Known rows, with every step that occurs
fize -> vebanab: [  2  -9   0  20  14  -4 -18   3  -2 -10  -5 -19   2   8  -7   8   0 -26
  -7   6  -1  -9 -18   4   8 -15  -2   1 -15]
bodaf -> vakubu -> zeleb -> dipu: [-12  -7   4  17   2  12 -35   5   8   7  -5 -11  16   4 -19  14  -5 -40
  -3  37 -20 -12  11  18  -5 -28   1   8   0]
kupom -> vakubu -> rugig -> dipu: [ -8  -2  19  22  31   6 -25  17   8  32  -9  -5  -8  -7 -41   7   9 -11
   5  24  -2 -23 -14   8   0 -32   2   0 -25]
kalud -> dipu -> rugig: [ -7   9  -5  32   8 -11 -35  17   8 -14 -11 -20   6  -5  -5   4   7 -17
   6   3  -1 -12   4  13  -4  -5  11   4   9]
kupom -> vakubu: [  3   1   2  18  16  -9  -7   3  11   8 -14  -2  -2   9 -15 -10  -1 -14
  10  18   8 -10   4  11   9 -16   8   4 -14]
vakubu -> vafuv: [-11  -8   5  16  15  -7 -19 -17  21 -10 -13 -14   5  -6  -9  -2  -5 -30
  16  21  -9 -19   3  20  25 -10   4   0 -12]
fize -> zeleb -> vakubu: [ -5  -8   9  31 -10  -8 -20   1  -2   8   5 -13 -16  10  -8  -3  18 -19
  -9  -6  -7 -13 -10  14  12   0   8  12 -23]
kalud -> dipu: [ -3  -5  -3  19   9  -3 -23  -2  13 -12 -17  -6  -4  -4  -9   8  -1 -19
   8  16  -5 -13   1   6   7  -8   9   0   9]
fize -> vebanab -> dipu -> zeleb -> vakubu: [  5 -20  -5  59   2  -3 -34  17 -25   5  -2 -35  -6  13  -1  -5  13 -42
  -6   1  -2   4  -7   1  28 -11  -8  20 -22]
dipu -> rugig: [ -6  14   8  29  12  -9 -23  14   0  -8   9 -23  12   3  -2  -9   4 -12
   8  -8   2  -8  -3  19   0  -6  10   0  -2]
kupom -> vakubu -> rugig -> dipu -> zeleb: [-11  -3   4  30  26  15 -32  26   8  43  -6  -1  -1   1 -46  -4  17 -24
  10  22  -3 -33 -19   7   3 -36   5  12 -11]
dipu -> vebanab: [-11  -5   4  31  22   0 -12   1   8   1   8 -20  10   5  -2   8   0 -17
  14  -8   0 -13   8  20   4   1  11  -1  12]
dipu -> zeleb -> fize -> vebanab: [  0 -27 -19  33  16  10 -40  19  -7  11   9 -19   2  13 -10  -5  -4 -55
 -10   2  -1 -21 -26   4   0 -17   7  21   1]
fize -> zeleb: [-11  -4   5  21  -4  -1 -18  -5  15  -3  11  -7 -12   7 -10   2  14 -24
  -2 -10  -1 -18 -12  15   2  -8   7   8  -6]
fize -> zeleb -> dipu: [ -8  -5   1  27 -11   8 -38  -4   5  -7   7 -13  -4  -1  -9  10   7 -36
  -5   5 -12 -19 -16   7   0  -8   8  18  -8]
fize -> vebanab -> dipu -> zeleb -> vakubu -> rugig: [-11 -18   9  66  11  -2 -40  24 -21  27   0 -39  -7  -1 -10   8  21 -50
   3   4   2   5 -13   0  20 -17 -15  20 -33]
kalud -> vakubu: [ -3   7  -6  10  -2  -7 -11   4  -8   5  -8   6  -2  19 -14  -3   3  -4
  13  10   0 -13   9  14  14 -17   6  -2  -9]
bodaf -> vakubu -> kupom: [ -2  -3   6   1  11  -2 -13   6   9   6 -13  -7  12   2 -20 -13  -6 -22
  -1  26 -11 -12   3  12  16 -18   2  -9   4]
vebanab -> dipu: [ -3  -4  16  39  11  -1 -18  -6  -1 -14  11 -23 -10  -1   3  -2  -2 -22
  12   0   5   8   8  12  19 -12  -3  -3  -4]
zeleb -> vakubu -> vebanab -> dipu -> rugig: [  2  -7  18  68  11 -18 -32  14 -18   4   0 -37   4   1   0  -7  17 -35
  -2   4  -4  18   9  11   7 -11 -16  10 -35]
kalud -> vakubu -> zeleb -> fize -> vebanab: [ -9 -21 -22  27  12  -1 -33  25  -7  32   0  -6  -4  20 -31  23   7 -50
 -14  17  -3 -17   3  16   1 -34   1  13 -15]
bodaf -> vakubu -> vebanab -> dipu: [  1 -20  11  37  10  -1 -19  -6   3  -5  -5 -16   1   6  -4  -3   4 -35
  -3  23  -4  15  16   8  -2 -28 -23   5 -15]
kalud -> fize -> zeleb -> vakubu -> vebanab: [-15 -22  -7  33   9 -10 -11   5  -3  31  -4 -15 -11   6 -14 -12  37 -39
 -14  16   2 -13 -12   0   0 -15  -3  10 -44]
kupom -> vakubu -> zeleb: [-11  -5   1  24  20  -6  -8   8  25  30 -11  -1   3  11 -31   6   8 -33
  10  27   5 -12  12  21   7 -29   7   2  -9]
kalud -> vakubu -> zeleb -> dipu: [-14   1 -10  22  -4   4 -32  11  -3  21  -8   2   9  12 -27  22   5 -35
  10  33 -14 -17  13  16  12 -31   4   8  -9]
kalud -> fize: [-17   2  -7   9  24  -1  -4   4   0   7   5 -18  -1   1  -5 -19   8 -15
  11  11  13 -12  -5   6  10 -16  13 -13 -11]
zeleb -> dipu -> vebanab: [ -8  -6  -1  37  16   7 -32   2  -1  -4   2 -25  17  -4  -1  14  -8 -30
  10   6 -12 -15   3  12   4   1  11   8   9]
kupom -> vakubu -> vebanab -> dipu -> zeleb -> fize: [  4 -36 -13  62  24   3 -33  15   5  34  -3 -12  -6   9 -17 -17   5 -69
   3  24   9  -1   8   2  -1 -30  -8  29 -12]
kalud -> dipu -> vebanab: [-11 -11 -11  34  19  -2 -22   3  15  -4 -13 -17   6  -4  -5  20   3 -21
  11   3  -5 -16  13  13   2   2  12   5  24]
kalud -> fize -> vebanab -> dipu -> zeleb: [-14 -14 -25  44  21   5 -24  19 -14   8   7 -38  -3   7  -1 -12  22 -47
   1   3  18  -4  -8  -7  17 -26  -3   8 -12]
kupom -> vakubu -> zeleb -> dipu: [ -8  -6  -2  30  15   2 -28   9  17  25 -16  -7  11   2 -30  15   0 -45
   7  41  -6 -14   9  13   5 -28   6  12 -13]
fize -> vebanab -> dipu -> zeleb: [ -2 -16  -9  50   8   5 -31  10  -9  -5   5 -30  -1  11  -4   1   9 -46
   1  -3   4   0  -9   2  19 -21  -9  15  -4]
kalud -> fize -> zeleb -> vakubu: [-18  -6  -6  24   2  -7 -12  10  -7  21   6 -21 -18   6  -7 -17  32 -21
  -8   0   7 -15  -9   6   9  -5  14   7 -31]
bodaf -> vakubu: [ -2  -1   7   6   4   2 -14   0   3 -10  -3  -7   4  11  -4 -10  -6 -10
   0  14  -5  -7   6  16  -2 -15   2  -1  -1]
rugig -> dipu -> zeleb: [ -3  -3  -1  20  13  21 -31  10  -3   5  10  -4   1  12 -27  -9   4 -18
   3   6 -16 -33 -23   9  11 -24  11   1  11]

Rows
[-17   9   5  40  10   1 -46  20   5   8   8 -28  24  -3 -17  15   5 -45
   4  14 -12 -11   3  22  -4 -21   8   7  -1]	vakubu -> zeleb -> dipu -> rugig
[ -2  -6   1  32   2  -2 -22  10 -12  15  -2 -11   4  16  -7 -20   5 -23
  10   7  -9 -14 -10  11  22  -3  10  10  -7]	dipu -> zeleb -> vakubu
[ -4 -36  -5  60  20  11 -39   6   0  19  16 -17  -3   5  -9 -11   3 -70
   3  11  -1  -1  -3   5   1 -24 -10  21   0]	vakubu -> vebanab -> dipu -> zeleb -> fize
[ -3 -30 -12  35  29  -3 -29  26  13  35  -7 -13  -3  10 -32  14   3 -61
 -18  25   7 -13  -1  14  -5 -32   4  17 -19]	kupom -> vakubu -> zeleb -> fize -> vebanab
[-16 -11  -8  46  24   3 -29  16  19  33 -11 -18  20   1 -26  25   6 -48
   9  26  -5 -17  22  20   1 -19   9  17   2]	kupom -> vakubu -> zeleb -> dipu -> vebanab
[ -2 -26  13  62  -5 -10 -24  -4  -2  11   3 -21 -19   4  -7   5  28 -46
 -12   4  -7  10   0   6   9 -13 -17  20 -38]	fize -> zeleb -> vakubu -> vebanab -> dipu
[-17 -17   7  33  29  29 -52  27  -2  38  23 -10  -8  -6 -37  -2   4 -41
   1   9 -13 -35 -31   9  -7 -27  10  12   3]	vakubu -> rugig -> dipu -> zeleb -> fize
[-10 -19   0  36  34  21 -46  35   4  53   6  -5  -8  -1 -45  -9   7 -40
   0  21  -2 -36 -20   7  -8 -33  10  21  -8]	kupom -> vakubu -> rugig -> dipu -> zeleb -> fize
[-17  -9   1  42   8  -2 -39  19   1  32 -20 -12  -1  -8 -20   6  18 -35
  15  20  -9 -20 -10   3  11  -7   4  17  -9]	kalud -> dipu -> zeleb -> vakubu -> rugig
[ -6 -16  -8  29  15  13 -33  12   1  14  17  -9  -1   9 -10 -19  -7 -44
   7   1  -1 -23 -13  12   2 -11  16  13  14]	dipu -> zeleb -> fize
[  3  -8   3  29   7  14 -34  16 -19  15   4  -8  -4  15 -26 -16   7 -14
  -3  11 -22 -27 -21   7  20 -13  11   7  -6]	rugig -> dipu -> zeleb -> vakubu
[  4 -29 -16  31  23  24 -51  27 -14  12  14 -17  -7  12 -28  -2  -2 -45
 -25   5 -16 -33 -35   2  -1 -26   8  17   2]	rugig -> dipu -> zeleb -> fize -> vebanab
[-15  -5   7  12   9   4 -15   4  17  11   1  -7   9  12 -21   8   3 -28
   1  23 -10 -10  15  26  -3 -29   2  -2   4]	bodaf -> vakubu -> zeleb
[ -3 -22  -3  44   6   8 -25   3   1   7  -2 -13   9  14  -8 -11  10 -48
   3  22  -6   4  11   5  -2 -30 -19  16  -3]	bodaf -> vakubu -> vebanab -> dipu -> zeleb
[ -3 -12   4  50   9  -4 -27  15 -11  24  -5 -26   0   2 -14 -21   8 -43
  11  12  -8  -2   0   5  47  -9  -2   4  -5]	vebanab -> dipu -> zeleb -> vakubu -> kupom
[ -6  -8   6  28  28  14 -25   9   0   1  12 -17   4   3 -19  10   2  -7
   1  -4 -15 -26  -5  16   4  -9  11  -5  13]	rugig -> dipu -> vebanab
[ -9  -6   1  45   7   9 -26   2  -1  -1  14 -21  -3   9  -2 -11   6 -35
  18  -3   3  -2   3  10  21 -15   1   8  10]	vebanab -> dipu -> zeleb
[ -2  -9   5  55   1   0 -27   8 -17   8   6 -25  -8  10   0 -18   8 -31
  11   2  -3   2   4   9  29  -6  -1  12  -9]	vebanab -> dipu -> zeleb -> vakubu
[ -8 -21  -3  52  13  15 -40  11  -5   9  25 -23 -11   4  -1 -16  -4 -51
   8  -4   4  -4   0  10  10 -13   6  16  12]	vebanab -> dipu -> zeleb -> fize
[ -7  -5  31  28  21   6 -33  15 -14  26   1 -15 -11  -9 -31   7  10  -9
  -1  17 -17 -18 -22   8  12 -16   1  -3 -31]	zeleb -> vakubu -> rugig -> dipu
[ -2   1   4  55  12 -11 -36  22 -14 -20   9 -47   2   2   4   6  10 -31
  -8 -14   9  12   0   9   6 -15  -9   8 -16]	fize -> vebanab -> dipu -> rugig
[ -9 -20  -1  30  26   0 -22  17  20  40   1  -4  -5   7 -31   1  -1 -50
   0  25   5 -14  10  22  -2 -27  13  11  -8]	kupom -> vakubu -> zeleb -> fize
[-22 -11  -1  43  21  12 -34   6  13  16   6 -24  23  -3 -16  31   2 -48
  11  15 -15 -16  11  21   1 -12   9   8  13]	vakubu -> zeleb -> dipu -> vebanab
[  3 -24  -5  26  21   2 -33  12  -7  -1   7 -21  -6   4  -7   3 -10 -43
 -17   5   0 -11 -20   4  -1 -13   4   9 -11]	zeleb -> fize -> vebanab
[  4 -30   1  48  19   3 -39  10 -12  -7  14 -35 -17  -1   2   6  -7 -51
 -15  -1   4   7  -5   5   6 -16  -6  12 -13]	zeleb -> fize -> vebanab -> dipu
[  2 -11   2  24  15  10 -33  23 -12  31  -7  -9   4   5 -40 -19   7 -27
  -4  21 -28 -32 -26   4  38 -17   9  -2  -2]	rugig -> dipu -> zeleb -> vakubu -> kupom
[-15  -7  13  38  41   8 -25  23  11  40  -5 -16   2  -7 -38  17  14 -14
   8  11  -2 -26  -1  14  -5 -22   5   6 -10]	kupom -> vakubu -> rugig -> dipu -> vebanab
[ -5 -16  -2  28  10   8 -40   5  -5  12 -12 -14   1   5 -28 -13   5 -29
   1  24 -31 -36 -11  14  35 -14   6  12 -16]	rugig -> dipu -> zeleb -> vakubu -> vafuv
[-17  -8  19  62  10   1 -33  16 -13  32   7 -29  -7  -5 -10  -4  17 -38
  20   3   0   2  -2   9  22 -12  -6  13 -21]	vebanab -> dipu -> zeleb -> vakubu -> rugig
[ -2  -5  10  49   9  -8 -30  13  -3  -7   1 -30  12   5  -1  -7  11 -33
  -6  10  -1  16  20  15 -14 -25 -21  11 -15]	bodaf -> vakubu -> vebanab -> dipu -> rugig
[ -1 -19  14  46  18  -4 -17 -11   3  -3   1 -17  -1  -2  -4   4   5 -40
   8  15  -1  12   3   6   8 -23 -19   1 -17]	vakubu -> vebanab -> dipu
[  0 -33 -32  37  13   8 -50  23   0   6 -10 -16  -4   3 -14   7   0 -59
 -15  14  -5 -25 -18  -3  -4 -13   9  26  12]	kalud -> dipu -> zeleb -> fize -> vebanab
[-11 -28  -5  33  25   5 -33  16   6  20  10 -19  -1   5 -23  21  -1 -62
 -16  13  -4 -12 -12  16  -3 -26   2   9  -8]	vakubu -> zeleb -> fize -> vebanab
[ -8 -23 -22  32  12  12 -44  14   8   9  -3  -6  -6   1 -14  -5  -5 -49
   4  14  -6 -27  -7   5  -2  -8  18  19  24]	kalud -> dipu -> zeleb -> fize
[ -8 -35  -3  45  16  10 -41  20  -1  11  13 -33 -10   7 -13  18   1 -64
 -26  16  -3   9  16  17  -8 -34 -12  16  -8]	bodaf -> vakubu -> zeleb -> fize -> vebanab -> dipu
[ -4 -29 -19  55   6   5 -38  15 -14  31   5  -3  -6  20 -17 -10  10 -60
   6  16   1  -5  11   5   5 -32 -12  24  -8]	kalud -> vakubu -> vebanab -> dipu -> zeleb -> fize
[-13 -18  -2  68  23  -2 -52  35  -5  13  25 -48  -2  -1 -10  19  11 -67
 -19  -7   5   8   6  20  -6 -26  -4  17  -9]	vakubu -> zeleb -> fize -> vebanab -> dipu -> rugig
[-20 -12  -2  32  11  14 -36  12  11  15   0 -22  27   4 -15  27   0 -42
   0  23 -20 -14  24  24 -11 -17   5  12  15]	bodaf -> vakubu -> zeleb -> dipu -> vebanab
[-15 -10  -6  42  -1   9 -38   3   8   1  11 -24   5  -1  -4  20  12 -39
  -3 -10 -13 -23  -2  14  -5   2  10  22   7]	fize -> zeleb -> dipu -> vebanab
[-15 -10  25  44  31   7 -34  21 -11  33   6 -26  -1  -8 -27  18  14 -12
   2   3 -18 -20 -10  15   5  -6   4   2 -17]	zeleb -> vakubu -> rugig -> dipu -> vebanab
[-22  -4 -14  21   0   9 -30   4   1   7   8 -22  -6  -5  -8  -4  20 -37
  -6  11   3 -24 -14  -1  -1 -15  13  11 -16]	kalud -> fize -> zeleb -> dipu
[-23 -15  20  50  15   9 -39  23  -1  38  15 -24 -14  -7 -32  24  33 -20
 -10 -14 -18 -28 -14  17  -3  -6   5  16 -19]	fize -> zeleb -> vakubu -> rugig -> dipu -> vebanab
